Each row was made from one walk, in order. Every step used is in the known rows, and no mark comes twice. Write each row's walk.
Known rows
gazi rafov fizop: [ -2.0  12.1   7.8 -21.2  30.2 -20.0   4.7   0.3 -16.7  -7.6 -26.4   2.7
  16.1   5.4  14.0  13.1  -9.0  -0.6  14.5   8.9  11.8]
nobe tisi leno gazi rafov fizop: [ 16.0  -8.5 -14.2   5.1   5.8 -24.6  -1.0  17.0 -18.3 -19.2 -26.0   4.6
  13.6  18.3   0.4  -0.3   4.7 -11.5  23.2 -30.0  14.3]
rafov fizop: [ -4.9  19.2  -3.0 -28.8  10.6  -9.3  -7.9 -21.5 -13.4 -11.3 -32.3   5.5
  15.8   8.1   8.1   9.2  -7.2 -13.4   3.5   7.2   5.4]
gazi rafov: [-14.9  19.9  11.5 -17.5  14.5 -27.6  -4.5   9.0  -1.6 -15.9 -25.7   7.0
   6.5  -4.2   8.7   4.4  -4.1  10.9   9.7   5.8  -2.5]
gazi nobe fizop: [ -8.0   7.3   4.1 -22.9   3.9 -24.0 -15.8 -20.5  -8.3 -14.4 -36.6 -23.1
 -16.8 -10.5   9.9   9.2   0.7  -9.0 -26.5 -11.6  -2.6]
leno gazi nobe: [-11.5  -9.2  10.3 -14.4   2.8 -17.9 -42.3  -7.8 -16.8  -8.8 -37.5 -11.0
 -36.8 -10.9   8.0  -8.0  -0.5  -8.5  -8.9  -0.5  -0.4]
tisi leno: [ -3.3  30.2  -2.0 -11.0 -13.5 -28.4 -12.4 -16.3  11.1 -33.8 -32.4   6.8
  16.4   2.4   3.3   4.5  -3.4  -8.2  10.6  -4.6 -11.0]
nobe gazi: [-17.4  24.4  -2.9 -22.9  -1.8 -18.0 -10.5 -12.1   9.5 -21.0 -33.6   0.8
   6.5   0.2   8.5  10.7   1.0 -11.6 -17.0 -15.9 -14.2]
fizop rafov gazi leno tisi: [-34.4   0.6  -6.6  -6.2  29.6 -38.9 -25.0   6.3  -5.3   3.3  19.1 -42.1
 -24.5  -9.6  -1.4  23.8   1.1  17.1  19.3 -13.8  28.4]
gazi nobe fizop rafov: [-12.7   5.0   8.0 -28.9  11.2 -28.7  -3.0 -15.2  -7.0 -13.5 -21.5 -39.5
 -31.5 -17.2  -1.3  12.6  -2.2  -6.1 -19.2 -16.0  -5.9]
tisi nobe vedu: [-11.1  18.8  -0.6  -8.9  -6.5 -27.3 -20.3 -13.7  16.3   2.3 -40.8   0.1
  -3.4 -10.5  -2.2 -25.7  13.4 -32.4  -3.4   1.0 -16.0]
vedu nobe tisi leno gazi: [-10.4  17.0 -29.4   5.9 -31.4 -22.1 -25.9  10.5  -0.3 -19.0 -28.2  -5.6
  -6.8   2.0 -24.8  -7.7  19.3 -19.8   6.0 -40.6  -2.3]
nobe fizop: [-15.7  21.8 -10.3 -26.0  -4.1 -20.3  -8.4 -17.2   0.1 -20.5 -28.2  -5.4
   7.6   4.5   1.8  15.5  -4.5  -2.9 -16.6 -13.0  -7.1]
vedu nobe fizop rafov: [-28.5  31.0 -14.4 -26.9  -0.6 -25.3  -0.9  -6.6   0.7  -9.0 -11.2 -37.6
 -17.5 -11.3 -23.0  25.2   5.8 -10.4  -8.1 -23.2  -6.7]
vedu nobe fizop: [-23.6  35.4 -18.3 -23.4  -6.1 -21.9 -13.0 -13.6   0.1  -8.1 -26.7 -22.6
  -3.1  -4.5 -13.1  22.7  10.0 -12.4 -16.2 -18.4  -4.5]
leno tisi nobe fizop rafov gazi: [-22.0   6.9 -20.0  -7.1  22.2 -34.3 -22.5 -25.0   3.0  19.7   3.0 -59.6
 -28.6  -6.1 -18.3  25.1  12.0  -7.9  -8.0 -29.8  24.0]
leno gazi: [-20.2   5.3  -4.3 -18.7  -5.4 -12.8 -35.3  -3.0  -9.0 -15.5 -29.6   6.8
 -12.3   3.1   2.0  -1.1  -4.3  -4.2   0.5  -1.1  -4.4]
fizop rafov gazi nobe: [-13.8 -11.8  14.5 -16.8  25.9 -33.7 -33.1 -17.1 -13.3   2.4 -11.3 -34.6
 -34.8 -17.5   0.0   0.2  -8.8  -1.8  -2.5  -9.2   3.6]
fizop rafov gazi: [-23.0   2.6   2.4 -20.0  17.8 -28.0 -25.5 -12.6  -6.8  -4.2  -2.5 -17.0
  -9.4  -3.7  -6.0   7.8 -12.7   5.0   8.2  -8.2  -1.8]
tisi leno gazi: [ -4.8  10.5  -7.3  -5.3 -13.0 -26.9 -32.9  -7.8   1.4 -29.4 -32.5   4.1
  -2.8   8.1   1.7   3.6  -2.9  -9.6  15.3  -8.5  -6.7]
gazi nobe tisi leno: [  6.1   9.4  -2.7   0.0 -21.9 -28.6  -9.2  -6.4  -0.8 -28.0 -38.6  -4.6
  -2.8  -9.0   0.0 -19.6   9.7 -14.4  -9.0 -29.7  -4.5]
vedu nobe gazi leno: [-32.6  28.5 -12.6 -13.8   2.4 -31.4  -9.6   8.9   9.7  -8.0 -20.9 -32.9
  -2.5 -14.9  -0.2  16.8  16.2 -14.1  -1.6 -22.3  -3.7]
vedu nobe tisi leno: [-10.0  36.4 -25.7  -0.6 -33.4 -24.5  -7.0   1.3   7.4 -21.6 -28.5  -3.9
  12.0  -2.9 -22.2  -7.8  18.7 -17.8   3.0 -35.3  -5.6]

Write each row's walk
[-21.5  -0.2 -13.1  -6.8  26.5 -46.7 -11.5 -11.7   1.1  15.1   2.8 -65.4
 -10.1 -12.3  -8.6   8.6   1.6  -6.5   9.7 -25.1  11.9]
tisi nobe fizop rafov gazi leno
[-30.0   4.1 -10.7  -0.6  22.2 -35.0 -37.6   1.4  -6.9   5.4   4.7 -26.2
  -8.1  -2.0   9.7  20.2   3.5  15.9  12.3  -9.3  32.1]
rafov gazi leno tisi
[-16.4   5.5 -12.3 -15.2  18.9 -35.5 -16.7 -27.7   1.6  13.8  -8.9 -50.1
 -11.7  -7.2 -13.8   8.3   2.0 -13.7  -5.6 -25.3   4.6]
tisi nobe fizop rafov gazi
[ -2.5  25.6 -16.8  -3.9 -28.8 -23.0  -3.3  -2.6   6.9 -33.5 -30.1  13.0
  22.1   4.7  -6.4 -12.6   6.1  -8.3   1.8 -30.1  -8.2]
nobe tisi leno
[ 12.9  -2.1  -0.9  -2.5  22.3 -27.4 -12.0   3.1 -14.5 -19.3 -27.7  -2.2
   6.6  13.8  11.1  16.9  -5.2  -9.9  33.0  -3.9  11.4]
tisi leno gazi rafov fizop
[  2.4 -11.6  -2.2   4.1   1.3 -38.1 -19.1  -8.1  -6.3 -11.6 -11.1 -31.0
 -19.0 -10.2 -11.0 -12.8   1.8  -8.2   2.2 -42.2   1.3]
fizop rafov gazi nobe tisi leno
[ -8.4   4.6  -0.7 -12.6 -13.3 -15.7 -13.6  -1.5 -11.5 -14.0 -36.2  -2.4
 -12.1 -13.2   0.6 -22.9   8.0  -7.6 -21.1 -22.0  -2.1]
gazi nobe tisi
[-17.7  20.4  -7.1  -2.4  -2.1 -26.6 -25.1 -10.8  16.4   4.0 -29.3 -11.3
 -17.9 -10.3  -4.5  -9.1  25.3 -28.2  -4.9  -3.1   4.4]
leno tisi nobe vedu
[ -3.0  -8.0   3.0 -15.1  30.4 -16.3 -15.5   8.7 -24.9  -5.0 -25.5  -0.8
  -2.2  10.4  11.3  12.2  -6.2  -3.9  20.7   3.0  15.0]
leno gazi rafov fizop
[-12.7 -14.2   2.3 -22.1  12.2 -25.4 -22.2  -5.9 -16.1  -9.1 -20.7 -41.3
 -50.3 -12.7  -3.6  10.9  -2.1  -8.8 -16.0 -21.0  -2.1]
leno gazi nobe fizop rafov
[-30.7  22.2  -7.6  -9.9   6.5 -27.2 -14.4   7.9   1.3 -11.3  -7.9 -15.7
  -6.4  -8.1   8.2  17.1   8.1  10.3  10.3  -0.7  22.8]
gazi leno tisi
[-30.0  20.8 -12.2  -8.2  10.4 -29.9  -9.1   7.9  10.2 -12.2 -10.9 -24.8
  -7.7  -6.7  13.2  27.2  13.6   0.8  -4.5 -21.9  14.7]
nobe gazi leno tisi
[ -7.8 -22.7  16.1  -9.2  24.8 -39.7 -37.9 -10.7  -7.8   3.1 -12.8 -25.8
 -42.0 -17.0   1.6  -9.9  -2.6 -17.1  -1.6 -11.4  -9.2]
fizop rafov gazi nobe vedu
[ -6.9   9.3 -20.2  11.7 -12.0 -33.4 -14.8  31.3  -4.2 -17.4 -22.1  -8.3
  -6.6  -0.3 -18.6  -4.0  19.5  -8.2  17.1 -37.8   2.2]
vedu nobe tisi leno gazi rafov
[-28.2  -0.8   1.7 -13.4  26.5 -39.9 -20.0   4.3  -7.5  -2.2   8.2 -32.9
  -8.6  -9.8   0.4   6.3 -11.8  11.2  22.3  -9.4   8.6]
fizop rafov gazi leno
[-13.8  17.0   6.7 -16.9  18.1 -29.9   1.7   9.3   7.2 -16.5 -28.4  -1.7
   6.2  -1.7  13.3  15.7   1.6   0.1  -5.2 -14.9  -9.1]
nobe gazi rafov
[-39.0   9.0 -27.3  -4.8  27.0 -45.3 -23.9   6.1  -6.3  14.6  23.8 -74.3
 -34.4 -11.6 -19.3  45.9  14.4   5.4   5.9 -34.9  32.7]
vedu nobe fizop rafov gazi leno tisi
[-24.1  23.9 -20.9  -4.6   6.3 -35.3  -6.5  -6.7   9.5   5.9 -15.2 -50.2
  -9.4 -11.1   1.4  17.7  21.5  -6.8  -4.0 -18.3  26.5]
gazi leno tisi nobe fizop
[ -5.2 -11.1  -0.6 -13.8  20.2 -31.3 -37.4 -26.7 -15.1   1.5 -23.5 -33.3
 -20.5  -5.9   8.4  13.3  -4.6  -5.4 -23.8 -19.9   9.3]
rafov gazi nobe fizop
[-30.7  -1.3 -18.2  -7.1  30.6 -42.2 -16.0   2.8  -7.6   4.5  21.5 -56.2
 -23.0  -3.4  -3.4  39.2   1.8  14.6   4.9 -30.5  30.4]
nobe fizop rafov gazi leno tisi
[-26.4  -6.5  -7.6   8.8  28.4 -49.2 -29.7   3.3  10.0  22.7   8.6 -52.4
 -33.9 -16.9  -7.4  -1.9  18.4 -14.7  19.0 -17.0  20.7]
fizop rafov gazi leno tisi nobe vedu
[-23.9  28.6  -1.2 -11.7  14.3 -31.4  -3.5  14.6   7.7  -7.7 -26.2 -19.8
  -4.4 -10.0  -2.3  20.2  14.1  -9.8  -3.4 -20.1  -6.8]
vedu nobe gazi rafov
[-19.0   2.2  -9.6 -22.1  19.4 -30.4 -18.1 -18.8  -7.5  -5.2   0.2 -30.9
  -9.3   1.8  -8.1  23.5 -11.3   3.1  -5.9 -25.9  -1.0]
nobe fizop rafov gazi
